Known rows, with every way that one mark hangs from another
gefiris(katufa(pemog)): [  2 -13   4  -6  10   1   0  13  -5  13   2   8   1  54  -6  -9   6  27
 -22 -37 -34  18   1   3]
tirik(tevo(gepu(katufa(balet gefiris) mema))): [-14   5  -2  11 -13  -2   2  12  37 -23 -18 -28  -6  38   0   3  26 -12
   3 -40  19  -8  -2   1]
pemog(katufa(balet gefiris gepu(mema tevo))): [ 18  19  16  13   7  -5 -17   1 -19  -2  29   8  -8 -24 -15   0  -3 -10
  -4  25  10 -15   8 -21]
detu(gepu(katufa tevo(tirik))): [-10  -6  -9  -9  -3   1  -2 -15  -8  11  -4  12   8 -15  55   7 -34   9
  17  23   4  -3 -13  16]
pemog(katufa(balet gefiris gepu)): [ 10  -2  -1  14   4   2 -22  -3 -39  15  19  12   1  -4 -34  -2 -16  -8
 -12 -43   0 -13  18 -17]
pemog(katufa(balet gefiris gepu(mema))): [ 24  13   1  14  12  -3  -4  -1 -28  -7  24   9  -4 -11 -39  -3  -4  -8
  -8 -22  21 -19  12 -19]
katufa(gefiris gepu): [ -3  -8  -1 -42   7   8 -11   4 -49  10   1  18   0 -22 -20  10   5  -9
  -7 -26  54   7   9  -4]
balet(katufa(gepu(mema) pemog)): [ 16  11  -6 -19  -2  -2  32  -5 -19 -21  14  16   2  17 -26 -12   2  26
  -2  -1   5  12  -6  -3]
katufa(gefiris pemog): [  7  -6   6 -22 -10   8  -8  28   0  10   7   2  -3   2 -19   1   3  -9
 -25 -32  12   9   5  -2]
tirik(tevo(gepu(katufa(balet pemog) mema))): [ -9   8  -5  26 -24  -2  15  -1  67 -23 -22 -23  -3  52   1 -11  22  -9
   5 -44 -34   0   2   4]
mema(gepu(katufa(balet gefiris pemog) tevo)): [ -1  15   1  13 -19 -17 -17   0  35  10  10 -14   8  -5  -8  -1   0 -17
 -11 -26 -40   7  17   2]
gepu(tevo): [ -6 -22   7 -20   0  14 -10  11 -13  18   7   4  -5 -25  10  10   3  11
  10  45 -10  10  -1  10]
gepu(katufa(gefiris pemog) mema tevo(tirik)): [-15  19  12 -12  -3 -14   4  22  43 -14  -9 -16  -5  -6   8   2  -5 -20
 -16  23  33  -6 -21  -5]
gefiris(katufa(balet gepu(tevo))): [-10   1   8  11  18  -7 -18 -10 -43  18  -1   7   1  21  12  -5   9  12
   4  10 -33  19   9  -6]
detu(gepu(katufa(balet gefiris pemog) mema)): [ 27  40  -4  13 -17 -17  16  10   2 -20  26   4   6  14  17 -10  -9 -19
  -5 -66  -4   5   9  -4]
tevo(gepu): [ -2 -29 -12 -13 -14  20   3  -3  10  13 -15   0   7  -3   4   7  10   6
   3 -15  -9   5   4  12]
pemog(katufa(balet gefiris)): [ 13 -16   2  24   2   6 -21  19 -18  16  26  -4  -1   5 -29  -2 -16   0
 -18 -32 -22 -16  13  -9]
pemog(katufa(balet gepu(mema))): [ 24   3  -7  22  13   0  10 -16 -25  -5  22  15  -4 -12 -34  -7  -7   3
   9 -11 -12 -17  13  -9]
pemog(katufa(balet gefiris gepu(tevo))): [  3   4  13  12   1   1 -35  -1 -29  21  23  10  -3 -16 -12   0 -16  -9
  -7   6 -11  -9  14 -18]
detu(gepu): [ 27 -15 -11 -22  -4  18   4  -8 -40  13  15  27   7 -14  23   5 -14  18
  13 -13   3   9   7  18]
pemog(katufa): [ 11 -33  -5  -4   8  16  -5   4 -16  18  21  16  -1   4 -21   1 -22  24
  -5 -12 -22 -15   4   6]
tevo(gepu tirik): [-10 -33 -13  -1  -8  21   0 -10  25  13 -40 -11  10 -11   4   5   0  -1
   2   6   8  -6  -7  13]

Rows
[ 15  25   3  18  13 -15  14 -11 -14 -12   1   7  -1  39 -20 -18  19   4
 -11 -37 -23  15  12 -12] : gefiris(katufa(balet gepu(mema) pemog))
[-16  -2 -22  35  -5  -8  25 -10  45 -19 -32 -32   9   1   6  -2   3 -19
  13 -17  -8 -12  -7   5] : tevo(gepu(katufa(balet) mema) tirik)
[ 11  28  16 -30  -8  -6   7  12 -13 -16  20   9  -2   9  -8  -6   5  14
 -16  34  26  13 -11 -16] : balet(katufa(gefiris gepu(mema tevo) pemog))
[-14   2 -13  21 -13  -9  10  13  16   3   6 -10   4  20  -8 -11  -8 -17
  -1 -66 -59  10  11   3] : gepu(katufa(balet pemog))
[  3  17  11  12  23 -14   0 -11 -31  -5   5   4  -4  12   7  -5  22  12
  10  27 -13  13   5  -8] : gefiris(katufa(balet gepu(mema tevo)))
[-13  -8   9 -25  22  -2 -14 -10 -42  18  -2  21   0  20  15   4   7  26
  -1  17   0  18  -1   0] : gefiris(katufa(gepu(tevo)))
[  8  -4   6  -4  17   6  -2 -22  -2   0   1  16  -6 -32 -10   4 -20  12
   4  70  26 -26 -16  -5] : pemog(katufa(gepu(mema tevo(tirik))))
[  1 -14   9 -10  13   8   6   5  12  -4 -11  -8  -7 -39   5   9   4   4
  11  86  28  -7 -20   8] : gepu(mema tevo(tirik))
[-32 -29 -14 -16 -12  14   0  -3  31   1 -26  -7  -1  43  14   8   9  15
   7 -39  -3  -3  -5  19] : tirik(tevo(gepu(katufa)))
[ 36   7   7 -21  -1   9   9  -6 -20  -3  24  23  -2 -32  42   8  -1  18
  21  54  14   6  -3  13] : detu(gepu(mema tevo))
[-22 -12 -23  23 -16  -2   9  -3  22   4 -14 -19  11  16  11  -2   0 -12
  12 -61 -46   4  13   9] : tevo(gepu(katufa(balet)))
[-14  10  -4  14 -14 -12  -3  26  11   1   9 -16   2  20 -12  -9  -5 -28
 -16 -77 -27   8  10  -6] : gepu(katufa(balet gefiris pemog))
[ -6  13  10  24  28 -12  -3 -19 -16  -4 -20  -6  -3   4   6  -5  10   6
   7  51   3   2  -9 -10] : gefiris(katufa(balet gepu(mema tevo(tirik))))
[ 16  12  -2 -25  -1   1  20 -10  -8 -12   2  20  -4 -15 -25  -4  13  -6
   1 -10  20   9   4  -2] : katufa(gepu(mema) pemog)
[ -4   7  10 -24  10  -2   4   2 -27 -14  -4  -1  -1 -14  -6   4  -3  17
  -3  74  64  -4 -25 -11] : balet(katufa(gefiris gepu(mema tevo(tirik))))
[  5 -31  -4 -11   3  12 -14 -26  14  21 -18  -1   7 -49  -8  15  -2  16
   9  70   5  -8  -2  21] : mema(gepu(tevo(tirik)))
[-14  -5 -11  20 -10   1  14  -5  43 -23 -20 -23  -2  37   5  -1  23   0
  19 -28 -13  -6   1  11] : tirik(tevo(gepu(katufa(balet) mema)))
[-10  -1  12 -41   2   6 -23   7 -39  16   4  15  -5 -33   2  13   6  -9
  -3  22  43  10   4  -5] : katufa(gefiris gepu(tevo))
[-20   4  -3  27  10 -13  12   4  21 -13 -10 -26  -3 -21  13   1  -4 -15
  22  42  -9  -8 -10   5] : gepu(katufa(balet) mema tevo(tirik))
[-17 -14  -9 -17  -7   8  19  -4  42 -21 -22 -10  -4  36   9   9  20  13
  13 -20  18  -9 -11  16] : tirik(tevo(gepu(katufa mema)))
[ 27   2   5 -10   4  10   6 -15  -9  -3  -1  15   0 -41  40   7 -10  11
  19  77  31  -5 -16  12] : detu(gepu(mema tevo(tirik)))
[  8   5  15 -12  16   1 -15  -7  -6  -1   4  12  -8 -31 -14   7 -16   0
 -12  58  59 -27 -15 -16] : pemog(katufa(gefiris gepu(mema tevo(tirik))))
[-20  17  10  13 -17 -14 -15  30  20   7  12 -19  -2  11   9  -6  -4 -29
 -13 -28 -37  13   7  -8] : gepu(katufa(balet gefiris pemog) tevo)
[-17   1 -18  29 -29  -5  10   0  48   2 -14 -20  11  30   7 -12   0 -20
  -5 -77 -67  11  16   3] : tevo(gepu(katufa(balet pemog)))
[ -6   3  -5 -30  11 -10  19  25  -6 -19  14  -4  -2  -2 -10  11   6  -6
  -4 -33  47  -3  -7   4] : gepu(katufa(gefiris) mema)
[  9  30  17  18   9 -16   1  -9  -6  -6   3   5  -4  28   1 -17  20   4
  -5  12 -35  19   5 -15] : gefiris(katufa(balet gepu(mema tevo) pemog))
[  4 -19 -11  -2  -2  14  18 -10  34 -10 -35 -12   5 -19  -1   6  11   0
   5  26  30 -13 -14   9] : tevo(gepu(mema) tirik)
[-29  12   8  25 -13 -13 -19  22  32   7 -12 -28   0   1   9  -6 -15 -34
 -14  -4 -19   1  -7  -9] : gepu(katufa(balet gefiris pemog) tevo(tirik))
[ 13 -14   2 -10  -2  17 -12 -15 -17  20  -7  16   5 -34  45   7 -24  14
  15  60  10   0  -9  14] : detu(gepu(tevo(tirik)))
